Each row was made from one path, in order. Every step used is in the known rows, and no mark comes twice. Write each row's path.
Known rows:
donas nede kerarem buneg sivon: [ 0.34  0.18 -0.02 -0.20 -0.17  0.04  0.15 -0.32 -0.14 -0.03  0.02  0.01
 -0.09  0.04 -0.26  0.11  0.32 -0.06 -0.03  0.00]
nede donas fiki kerarem buneg: [ 0.00  0.06  0.09  0.35  0.18  0.32  0.00  0.13  0.25  0.03 -0.16 -0.05
  0.03 -0.07 -0.18 -0.04 -0.23 -0.16 -0.27 -0.08]
sivon buneg donas fiki: [-0.26 -0.11  0.05 -0.22  0.20 -0.14 -0.19  0.19 -0.02  0.07  0.09  0.13
  0.01 -0.20  0.36  0.08 -0.36  0.01  0.17  0.02]
buneg donas: [-0.16 -0.02  0.11 -0.33 -0.02 -0.20 -0.10  0.27 -0.08  0.04  0.02  0.03
  0.11 -0.11  0.18 -0.05  0.01  0.20  0.25  0.02]
buneg kerarem nede donas: [-0.04 -0.29 -0.07  0.29 -0.02 -0.27  0.02  0.08  0.03 -0.06  0.17 -0.12
  0.02  0.31  0.28 -0.20 -0.38  0.24 -0.06  0.03]
kerarem nede: [-0.27 -0.09  0.10  0.10  0.01 -0.19 -0.17  0.00 -0.04  0.01  0.02  0.01
 -0.16  0.12  0.09 -0.07  0.12  0.12  0.15  0.07]
nede donas: [ 0.03 -0.03  0.09  0.03  0.09  0.05 -0.05 -0.04  0.01  0.16 -0.11  0.19
  0.05 -0.02  0.23 -0.10 -0.17  0.06 -0.09 -0.01]
buneg donas fiki kerarem: [-0.43  0.13  0.12 -0.06  0.21  0.02 -0.07  0.33  0.18 -0.16  0.02 -0.07
  0.18 -0.24 -0.05 -0.02 -0.21 -0.11  0.24 -0.06]
fiki kerarem buneg: [-0.11  0.05  0.08 -0.04 -0.07  0.07 -0.12  0.17 -0.01 -0.08 -0.17 -0.01
 -0.02  0.04 -0.38  0.01  0.35  0.00 -0.03  0.02]
kerarem buneg donas: [ 0.09 -0.08  0.10 -0.27 -0.12 -0.15 -0.06  0.35 -0.09  0.09 -0.05 -0.11
  0.03  0.00  0.01 -0.04  0.17  0.29  0.04  0.03]
kerarem nede donas fiki: [-0.17 -0.10  0.13  0.49  0.28  0.04 -0.02 -0.07  0.22  0.13  0.02 -0.03
 -0.10  0.00  0.32 -0.12 -0.45 -0.06 -0.10 -0.03]
donas fiki kerarem nede: [-0.54  0.05  0.10  0.39  0.23  0.02 -0.13  0.07  0.20 -0.17  0.02 -0.09
 -0.08 -0.03 -0.13 -0.03 -0.11 -0.20  0.16  0.00]
nede donas fiki: [-0.03  0.00  0.17  0.25  0.24  0.22  0.08 -0.01  0.18  0.21 -0.07  0.20
  0.04 -0.15  0.22 -0.11 -0.36 -0.21 -0.12 -0.01]
fiki donas nede: [ 0.17 -0.01 -0.23 -0.13 -0.20  0.30  0.11 -0.25  0.04  0.14 -0.17  0.03
  0.22 -0.11  0.06 -0.01  0.35 -0.05  0.08 -0.07]
nede donas fiki kerarem buneg sivon: [-0.15  0.07  0.24  0.19  0.23  0.39 -0.12 -0.08  0.22 -0.05 -0.16  0.10
  0.15 -0.15 -0.13  0.06 -0.36 -0.13 -0.05 -0.15]
fiki donas nede kerarem buneg: [ 0.58  0.05 -0.37  0.02 -0.33  0.31  0.34 -0.16 -0.05  0.12 -0.08 -0.27
  0.06  0.03 -0.24  0.13  0.48 -0.04 -0.27 -0.04]
sivon buneg: [-0.20 -0.13  0.00 -0.21  0.02 -0.13 -0.28 -0.05 -0.19  0.06 -0.05  0.34
 -0.10 -0.03  0.18  0.07  0.03  0.04  0.10  0.08]
donas nede: [ 0.09  0.12 -0.04 -0.17 -0.06 -0.05  0.05 -0.22 -0.04  0.07 -0.09  0.14
 -0.04 -0.01  0.02 -0.11  0.31 -0.10  0.10  0.03]

Write each row's path:
[-0.15 -0.37 -0.13  0.41  0.19 -0.22 -0.07  0.01  0.10 -0.04  0.26 -0.02
 -0.08  0.22  0.47 -0.07 -0.75  0.05 -0.12  0.03] | sivon buneg kerarem nede donas fiki
[-0.07 -0.39 -0.21  0.23  0.01 -0.38 -0.19 -0.02 -0.08 -0.10  0.24 -0.01
 -0.05  0.33  0.47 -0.07 -0.55  0.33 -0.08  0.03] | sivon buneg kerarem nede donas
[ 0.43  0.06 -0.22 -0.15 -0.30  0.39  0.23 -0.35 -0.09  0.02 -0.07 -0.10
  0.19 -0.07 -0.21  0.22  0.37  0.02 -0.05 -0.09] | fiki donas nede kerarem buneg sivon
[ 0.18  0.13 -0.33 -0.35 -0.03 -0.38  0.02 -0.08 -0.20 -0.09  0.22 -0.10
 -0.09 -0.03  0.22  0.15 -0.07  0.14  0.04 -0.02] | sivon buneg donas nede kerarem
[-0.03 -0.07  0.29 -0.25 -0.11  0.12 -0.14 -0.06 -0.13  0.05 -0.14  0.23
  0.04 -0.02 -0.11  0.06  0.27  0.08  0.14  0.03] | kerarem buneg sivon
[ 0.22  0.21 -0.19 -0.27 -0.07 -0.26  0.21  0.01 -0.09 -0.03  0.17 -0.19
 -0.02 -0.05  0.04  0.00  0.10  0.06  0.08  0.00] | buneg donas nede kerarem
[-0.30  0.08  0.29  0.02  0.11  0.32 -0.13  0.00  0.12 -0.13 -0.13  0.14
  0.10 -0.16 -0.35  0.09  0.02 -0.23  0.14 -0.05] | donas fiki kerarem buneg sivon
[ 0.24  0.22 -0.16 -0.10 -0.09 -0.08  0.23 -0.20 -0.09  0.01  0.07  0.00
 -0.13  0.03 -0.13 -0.01  0.29 -0.18 -0.04  0.06] | donas nede kerarem
[ 0.48  0.15 -0.15 -0.05 -0.21 -0.05  0.26 -0.12 -0.11  0.06  0.01 -0.15
 -0.22  0.14 -0.29  0.02  0.44 -0.09 -0.25  0.07] | donas nede kerarem buneg
[-0.18 -0.28 -0.02  0.12 -0.15 -0.33  0.01  0.17 -0.07 -0.13  0.21 -0.06
 -0.06  0.31  0.07 -0.17  0.01  0.15  0.14  0.14] | buneg kerarem nede
[ 0.08  0.18 -0.14 -0.25 -0.11 -0.14 -0.05  0.13  0.04 -0.16 -0.07 -0.29
  0.08  0.00 -0.19 -0.05  0.26  0.19  0.08 -0.10] | fiki kerarem buneg donas nede
[ 0.27  0.03  0.01 -0.01 -0.16 -0.02  0.17  0.17 -0.17  0.08  0.02 -0.07
 -0.20  0.11 -0.33  0.07  0.35 -0.04 -0.24  0.11] | nede kerarem buneg
[-0.24  0.12  0.10  0.33  0.30  0.27 -0.01  0.03  0.26 -0.04 -0.10  0.11
  0.11 -0.16 -0.01 -0.05 -0.40 -0.26 -0.07 -0.09] | nede donas fiki kerarem
[ 0.12  0.03  0.16 -0.18 -0.13  0.07  0.04 -0.04 -0.19 -0.02  0.03  0.10
 -0.06  0.01 -0.27  0.17  0.22  0.00 -0.01  0.06] | nede kerarem buneg sivon
